Known rows, with every way that one mark hangs from another:
[N [F [A H]] T]: [-10.5   9.7   5.4  41.9  16.4  26.3   2.7 -11.5  22.6  16.3  16.3 -10.0
 -23.0   9.6  12.3  27.3   4.9  -5.2 -23.4]
[T X]: [  0.3 -26.2 -13.9   3.7   0.0  -0.3   2.7  -5.4  10.0  -9.0   5.5  11.8
  13.4 -17.0  -7.1  -2.2  11.4  16.2 -11.3]
[F [A [H N Y]] Q]: [ -7.3   3.8 -19.4   6.6  50.2 -20.6  12.4 -16.4   4.8 -29.1  -7.1   5.6
   7.9 -17.5  16.7 -28.5  15.4  45.0  -0.9]
[H [N T] Y]: [-27.9   0.4  -0.3   4.2  13.5  43.1  25.9   6.7 -15.5  16.8 -18.2 -28.1
  -5.3  -4.2  -7.0 -25.5  44.4   8.5 -15.0]
[F A Q]: [-12.8  14.3 -17.6  -1.6  19.3 -24.6   9.7 -14.7  17.4 -11.8  12.2  28.2
  13.5 -17.0  36.4 -10.0  -9.8  19.4  11.7]
[N [F A] [T X Y]]: [-44.4   0.3 -32.0  15.8  -3.7  16.9  35.2 -16.7  34.4  -7.4  21.7  33.6
  -8.7 -28.2  22.2  27.4  12.4  12.6 -32.7]
[A [F Q] [H N]]: [  8.0  24.3  -9.0  38.8  41.3 -16.4 -14.7 -17.0   9.1 -13.5 -28.3  -9.8
 -38.8  19.8  17.8 -34.8   5.2  16.7  20.7]
[F Q]: [-10.8  12.7  -9.6   6.7  17.6 -11.5 -12.0  -4.3   5.5  -8.8   6.0   9.8
   2.6 -12.8  24.1 -25.5   5.8  10.7   5.6]
[G [N [F [A H]] T]]: [-13.6  -7.8   1.5  41.4  29.1  25.5  -0.2  -1.5  25.9  28.7  19.6 -38.0
 -23.3   7.0  11.5  48.7 -17.4  10.1  -9.7]
[G [N F]]: [ -6.4 -11.2  -0.9  23.4   7.5  14.6  -2.7  13.1   7.8  20.1  19.5 -41.7
 -13.7   2.6  16.6  44.8 -19.1  10.1  12.7]
[N [T X]]: [-19.9 -19.8  -7.9  14.7   2.0  32.6   4.4  -3.6  11.0  12.7   3.4   2.3
   3.1 -14.0  -9.3 -13.0  28.7   2.6 -28.1]
[F [A H] Q]: [  2.4   9.1 -14.1  14.4  39.3 -30.3 -11.1 -22.3  22.4 -21.7   7.7  22.9
   4.4 -10.2  21.2 -13.2 -10.7  22.8   0.2]
[G [N [T Y]]]: [-45.2   2.0 -20.7   2.7  14.7  19.2  11.5   3.1   9.6  11.5   0.5  -7.8
 -18.1 -14.5  -0.1   8.1 -10.5   7.5 -13.4]
[H [N F] [Y [T X]]]: [ -3.9 -18.8 -11.6  12.9   3.5  36.0  10.5   2.5   0.9  11.6 -13.1 -27.6
  -4.0 -34.5   5.4   5.0  61.5  17.8  -2.8]
[F [A [H Y]] Q]: [-11.5   8.4 -14.8   5.2  41.1 -25.3  -7.7 -27.9  19.3 -31.6  20.2   7.2
  14.2 -37.7  15.9 -17.0   2.5  31.2 -18.0]
[H [N [F A]]]: [-0.2  2.9 -8.5 13.9  5.6  1.6 40.8  4.9  3.8  5.7 -5.3  0.1 -9.9 21.5
 29.8 28.5  0.5 17.4 23.8]
[H [N F] Y]: [-11.2  -1.9  -2.6  13.6   4.8  24.1  23.3  10.1 -12.1   0.5  -0.6 -34.0
  -9.1  -2.3  10.8   8.8  30.7  14.8   0.5]
[N [F A Q] T]: [-37.0  28.0  -7.9  30.7  16.2  20.6   8.9  -7.8  22.6  18.4  24.1   2.8
 -11.5  -9.6  50.0   3.8  10.2   0.8  -4.4]
[A [H [N F]]]: [ 16.3  -4.4   2.6  37.5  22.9  12.6  -1.8   8.8  -2.9   0.4 -16.6 -19.4
 -29.2  29.9   1.8  10.2  14.1  12.4   5.1]
[N [F [A H]] [T X]]: [ -9.8 -16.5  -7.2  42.6  17.2  25.5   3.5 -17.6  34.4   6.5  22.7   3.1
 -11.2  -7.4   5.9  23.8  15.6  11.6 -34.1]
[H N Y]: [ -6.8  -7.0  -5.6  -8.2  13.5  11.0  23.8   3.9 -17.4  -6.6 -16.7 -18.2
   4.9  -6.2  -4.2 -14.3  26.4  21.1   2.1]
[H [N F T] Y]: [-29.1   6.0   2.6  24.5   6.8  55.8  24.0   8.9 -11.8  23.0  -3.7 -44.0
 -19.4   0.8   9.3  -2.8  47.6   2.3 -16.2]
[N [T Y]]: [-40.5  19.7 -15.6   1.2   0.2  20.4  14.3  -5.3   6.6  -1.2  -6.1  19.8
 -18.0 -12.8  -0.6 -10.2  12.1  -8.6 -28.4]

Rows:
[-21.6  23.7  -5.7  46.9  32.8  14.9 -11.7 -16.7  28.5   7.2  19.8  -0.9
 -20.4  -3.1  35.3   1.4  11.2   5.8 -17.3] => [N [F [A H] Q] T]
[  8.1   2.7   0.2  28.8  13.4  -5.7   0.6 -11.1  22.8  -7.2  18.1  -0.8
 -13.0   6.8  13.4  37.4 -12.4   7.0  -6.6] => [N [F [A H]]]
[  2.5  28.0  -4.1  38.0  30.7 -20.9 -34.3 -28.3  23.9 -16.5  -2.4  -7.6
 -31.9  -3.3  15.4 -23.9  -7.2   3.1   2.2] => [A [F Q] H]
[-14.2  12.6 -13.0  26.4  50.7   6.7  10.5  -7.4   8.4   3.2 -21.7  10.4
 -12.8  11.8  20.8 -33.8  19.3  22.4   0.4] => [F [A [H [N T]]] Q]
[-55.4  41.1 -29.8  20.6  13.2   8.1  21.1 -15.8  29.6  -6.4  20.9  30.6
 -20.4 -24.4  51.7   3.1   6.5   4.3 -16.3] => [N [F A Q] [T Y]]
[ -2.9   1.3  -1.9  21.2  15.1   1.4   5.1 -18.5  18.5 -15.1  30.5 -15.9
  -2.2 -19.4   8.2  31.9   2.2  15.1 -23.0] => [N [F [A [H Y]]]]
[-14.9  -3.4  -2.8  10.8  33.5  21.8  26.2 -10.2   1.1   0.8 -14.9 -13.8
  -5.3  -0.6  -9.0 -11.9  28.0  20.8 -21.7] => [F [A [H [N T] Y]]]
[-37.4  10.1  -5.2  39.6  26.7  36.5 -13.8  11.2  14.9  34.8  21.3 -40.7
 -21.3  -7.7  38.1   9.3   5.5   6.5   2.8] => [G [N [F Q] T]]
[  8.0   6.5 -17.8  14.9  48.9 -27.5   8.2  -9.2   8.4 -20.0 -19.2  19.1
  -1.6   8.8  22.4 -24.5   0.4  35.9  16.5] => [F [A [H N]] Q]
[ -0.3  16.7  -9.1  35.7  32.6 -15.8 -12.3 -16.9  27.2 -14.6  23.2   8.2
 -10.8  -6.4  38.1  11.5  -5.6  18.4  -0.5] => [N [F [A H] Q]]
[ -7.9  -8.3  -7.5  13.5   8.7  -2.3  19.3   2.0  20.1  14.9  27.0 -25.3
  -3.7  -1.6  30.8  60.5 -31.4  19.6  21.2] => [G [N [F A]]]
[ -0.7  -5.7  -4.6  -0.2  22.8 -13.5   5.8 -23.7  14.1 -23.7  15.1  -1.0
  10.8 -23.9  -6.9   7.9  -1.3  21.2 -23.1] => [F [A [H Y]]]
[  6.6 -12.5  -2.3   8.4  30.2   5.2   3.9  -0.6 -11.7 -16.8 -19.9 -23.6
  -4.6  -0.7 -19.1 -16.7  26.7  24.6 -11.4] => [A [H N Y]]
[-10.3  17.8 -19.0  20.0  24.1  -8.3  27.4  -0.1   8.8  -2.1  -0.7   9.8
  -8.7   8.4  53.5   3.0   5.3  28.4  29.9] => [H [N [F A Q]]]
[ -4.1  34.3  -0.2  26.5  30.2  -0.7 -44.9 -37.5  24.7  -5.7  -8.6 -28.7
 -29.4 -45.0  10.8 -29.8  28.8  -4.4  -7.1] => [A [F Q] [H [Y T]]]
[  9.6  -0.8  -4.3  -1.6  28.5   3.8  10.3 -14.5   2.9  -0.6 -31.3 -11.3
  -1.2 -19.4  -6.2  -4.0  32.2  18.5   2.9] => [F [A [H N [Y T]]]]
[ -4.9  16.1 -11.5   2.5  37.5 -11.2 -21.0 -28.6  23.3 -12.3   1.7   1.4
   8.7 -54.1  14.7 -17.8  24.6  15.7 -11.1] => [F [A [H [Y T]]] Q]
[ 18.0   9.0   1.5  31.7  22.5  -4.2  -1.9 -14.2   6.1  -7.4 -34.1 -20.8
 -40.2  32.2  -5.7  -9.8   0.2   5.6  15.1] => [A F [H N]]
[  2.3   8.9   4.3  18.1  10.8  13.1  -9.0 -20.7  22.6   2.9  12.1 -22.8
  -9.4 -35.6   9.7  31.3  22.4   0.1 -16.3] => [N [F [A [H [Y T]]]]]
[-33.3  24.6  -0.8  38.3  13.3  37.2 -12.5   1.9  11.4  21.4  15.7 -14.6
 -19.5  -5.3  36.0 -11.6  26.0  -7.6 -10.7] => [N [F Q] T]
[ -5.9   9.4   2.2  10.2   1.0  38.0   8.9   7.6  -8.4  20.9 -18.3 -40.1
 -15.9 -17.9  12.2   7.9  49.5   0.8   7.4] => [H [N F] [Y T]]
[-22.1  13.4 -13.3  19.6  22.8  14.2   9.8   5.2  -6.5  -5.7   4.3 -23.3
  -6.5 -15.2  35.3 -16.1  35.8  24.7   6.3] => [H [N [F Q]] Y]
[-24.0  13.9 -19.3  11.8  26.2  -2.4  32.5  -5.8   5.2 -11.3   9.6  -5.6
   3.1 -18.9  47.3  -2.3  19.9  35.8  13.2] => [H [N [F A Q]] Y]
[-28.0  -2.0  -1.6  24.7  12.0  30.6  19.7   5.0  20.3  38.8  25.0 -33.3
 -14.1   2.6  26.9  50.2 -16.1   6.5   3.4] => [G [N [F A] T]]
[-12.4  16.0  -1.7  56.9  42.4  34.7 -13.4   7.1   2.5  15.1 -14.9 -22.6
 -35.9  21.1  23.6 -24.4  38.5   9.6  -7.9] => [A [H [N [F Q] T]]]
